(in the rows, 128 means zero)
Known rows, with every step that occurs
h, z, q, u, f: [145 172 156 144 112  65 155 241 185 130  88 111 115 109 121 146 173 158
 176 151  95 128 164 115 128 119  99  84 100 128 124 126]
p, q, u, f, b, d: [146 131 106 161 122  87 184 184 179 132 125 132  86 108 109 161 150 105
  90 192 154 128 162 144 149 143 140  89  69 127 103 125]
t, b, z: [103 109 147  97  79 161 162 108 134 107 140 125  95 124 120 109  94 118
 104 124 115 150 166 112 137 170 144 146 129 117 147  81]
t, b, z, h: [ 84  82 169  93  82 150 150 107 132 142 136  84  75 138 114 134 132 140
 145 114 119 149 144  67 106 182 146 186 135 142 124 119]
x, z: [107 177 165 183  99 190 153 159 144 117 104 146  57 176 134 135 175  78
 140 108  91 138 116 168 152 127 130 124 136 122 127 101]
f, u: [109 181 142 106  85 109 107 115 162  75 121  78 126 128 151  97 187 102
 143 118  95 106 153 152 171 131 117 120 175 141 139 123]
q, u, f, b, p: [115 103 150 111 155 117 162 216 190 112 121 134  89 110 152 133 173 109
 115 146 152 106 145 133 153 159 155 119  84 128 146 138]
t, b, p, q: [109 135 149  70  74 171 143 106 113 144 154 131  95 133  85 123 132  61
 138  81 137  96 135  79 146 135 152 170  86 127 111  70]
f, b: [125 130 182 162 119 139 145 136 154 118 106 102  84 115 133 133 167 120
 106 112 134 105 136 180 150 129 148 118 144 134 134 134]
z, q, p: [136 165 147 143  87 137  82 147 179 124 147 129  93 140 118 137 173 144
 112 100  84 115 128 140 150 119 110  78 141 135 114 117]
u, f, b, p: [100  99 178 120 135 127 155 200 156 126 117 123 123 117 153 107 182 110
  91 101 151  91 141 120 155 131 149 125  92 140 142 146]
q, p, b, u: [ 92 135 125 116  96 142 118 126 184 158 185 132  49 141 179 120 102 147
 126 134  83 131 131 121 157 163 137 121 124 102 107  77]
r, u, f, b, z, q: [145 153 196 130  91 139  94 192 170 138 148 100 124  86 127 125 151 124
  79 128 153 136 192  71 160 139  66  94 112 129 153 154]
x, z, q: [136 191 172 174  59 187 110 176 131 139 108 128  78 154  95 152 193  73
 147  96 102 129 122 125 169 119 108 103 129 132 102 125]
r, u, f: [105 207 174 169 102 101 123 129 171 151 127 117 125 114 162 115 159 123
 124 135  87 121 173  82 148 100  93 103 121 110 183 129]
x, b: [151 157 144 150 109 118 148 139 153 125  91 141  82 119 135 139 136 102
 152 140 116 150 150 137 121 106 120 136 145 116  90  77]
u, f, b: [116 138 189 190 118  95 158 182 164 126 109 125 124 120 128 137 184 143
  94 118 132  82 159 155 153  99 135 107 110 131 147 152]
u, f, b, z, h, q: [117  89 216 126 108 107 162 186 121 135 152  99 160  93 131 111 155 142
 101 108 126 119 133 102 120 118 139 122 117 181 128 175]
r, u, f, b: [111 168 197 181 132 113 128 145 180 125 120 114 125 106 149 128 166 129
  76 130 134 105 172 115 154 107 115 113 126 110 167 141]
q, u: [147 165 121 129 120 122 157 154 190 116 110 141  46 126 142 148 149 126
 184 165  91 144 134 182 138 165 132 114 127 120 138  99]
b, p: [101 116 151  90 118 171 140 144 138 138 118 121  79 125 172  93 160  74
 147  90 102 126 123 117 143 157 134 133 107 141 138 106]
r, u, f, b, p, q: [111 158 184 102 111 148 129 150 156 159 160 128 118 105 114 115 173  75
  89  96 164  98 162  82 154 114  99 141  88 129 148 114]
p, q, u, f, b: [152 157 158 165 111  81 174 208 187 131 133 138  96 114  79 169 179 137
 126 155 162  84 169 174 155 107 129 107  91 120 131 125]
h, q, u: [155 156 141 120 116 122 161 140 154  95 134 140 101  94 137 131 127 104
 169 152  74 138 115 170 146 142 155  99 118 136 136 106]
u, f, b, d: [110 109 133 181 125  98 162 162 156 129 100 118 118 109 152 130 151 109
  65 162 130 132 158 135 146 132 157  84  89 139 116 154]
b, u, f: [ 93 147 139 157  93  69 157 194 176 161 130 122 102 114 183 124 138 150
 134 143  90  93 153  82 152 110 129 100  96 116 152 110]
r, u, f, b, z: [112 136 192 136 130 137 146 169 178 118 144 111 108  92 167 106 136 138
  62 136 150 150 193 116 150 149  90 115 124 123 176 131]
z, q, p, b, u: [111 151 132 108  67 145  85 139 177 169 192 121  67 131 154 135 117 145
 131 128  93 127 132  89 166 157 122 104 118 102  91  87]

Rows
[179 121 151 100 107 142 131 213 196 107 131 119  47  90 112 147 144 130
 139 169 147 157 166 161 161 187  98  96 110 131 125 128] => f, b, z, q, u
[133 135 111  62  98 146 163 127 160 126 157 145  57 127  86 150 133  78
 166 139 138 119 137 113 145 170 154 161  82 111 120  61] => t, b, p, q, u
[107 115 128 126 103 153 114  70 129 154 182 115 120 137 145 125 118 111
 114 130  73 171 109 102 119 163 173 113 111 152  64 140] => z, h, q, p, b, d
[ 95 139 151  95  97 147 105 159 166 159 165  99  75 125 178 122 116 160
 138 117  88 150 129  97 142 162 106 113 122 107  74  76] => h, z, q, p, b, u
[171 179 132 127  85 121 115 175 185 138 126 122  61 110 113 163 163 118
 193 158  97 134 146 139 153 161 115  90 117 118 116 112] => z, q, u
[128 121 154 116 112  81 181 212 168 124 149 124 120 107 133 133 146 155
 167 160  94 139 148 105 131 137 126 112  91 159 140 149] => b, z, h, q, u, f
[151 124 154 114 115 107 189 233 198 119 153 140  75 102  90 145 138 141
 103 160 174 130 193 163 146 145 101 112  93 135 144 110] => p, q, u, f, b, z
[106 163 145 148  63  90 106 194 189 178 186 128 115 135 138 140 138 168
 122 134  98  94 155  56 170 120 119  85  92 110 114 112] => z, q, p, b, u, f
[ 96 112  96 135  91 143 153  53 119 121 107 116  99 130 140 133 102  79
  99 154  97 153 134  94 137 168 188 125 103 110 105  99] => t, b, d
[143 131 149 106  92 156  99 174 174 119 159 135  80 132 129 112 142 142
  93 113  98 145 146 137 145 145  83  80 133 149 126 109] => b, z, q, p
[147 145 176 151 138  80 158 244 184 100  79 103 111  98 114 156 180 163
 127 153 141 116 158 147 135 125 108  87 109 129 115 138] => h, z, q, u, f, b
[155 133 137  82 127 155 159 186 178 125 144 137  38 112 100 148 162  83
 152 144 163 112 139 164 147 169 131 144  82 129 117  94] => f, b, p, q, u
[123 103 183 140 123 113 173 211 167 120 134 119 108 113 140 107 142 147
  74 132 153 132 180 149 147 134 115 110 114 145 157 134] => u, f, b, z
[159 168 146 102 119 120 134 199 168 118  84 102  69 103 136 143 155 138
 195 148  99 156 144 146 129 165  99  97 118 119 104 108] => h, z, q, u
[161 189 141 147  82 170 128 198 183 123 111 148  35 144 102 179 180  93
 174 151 104 143 128 153 165 159 117 102 117 115 107 114] => x, z, q, u
[144 199 144 185  84 106 144 243 184 131 114 152  89 146  97 177 199 121
 161 161 106 121 145 119 172 117 109  86  97 118 128 129] => x, z, q, u, f
[123 147 150  73  88 164 141 149 130 173 151 130  83 129 112 103 156  61
 161  80 121 106 145 115 142 130 115 149  89 149 125  86] => b, p, q
[107 120 172 126 120 131 115 108 143 113 158 125 117 138 143 114 163 143
 123  96  58 115  87 137 110 114 145 115 151 163 106 141] => z, h, q, p
[135 100 144  76 105 136 166 120 138  97 152 120  93 105 115 143 104 120
 163 151  96 151 118 101 120 186 170 153 114 133 118 114] => t, b, z, h, q, u
[ 80 150 133 148  91  92 135 177 189 163 180 141 102 145 170 126 123 173
 117 137  89 110 150  94 158 125 134 104  98 105 126 101] => q, p, b, u, f
[157 164 115 103 111  77 175 225 183 144 137 171  85 124 103 164 159 103
 167 166 150 126 171 102 139 109 111 128  68 117 105  77] => x, b, p, q, u, f
[129 164 187 127  97 129 113 183 127 140  79  75 113 108 137 113 165 123
 169  90  87 138 143 112 122 124  92  99 137 143 104 114] => h, z, q
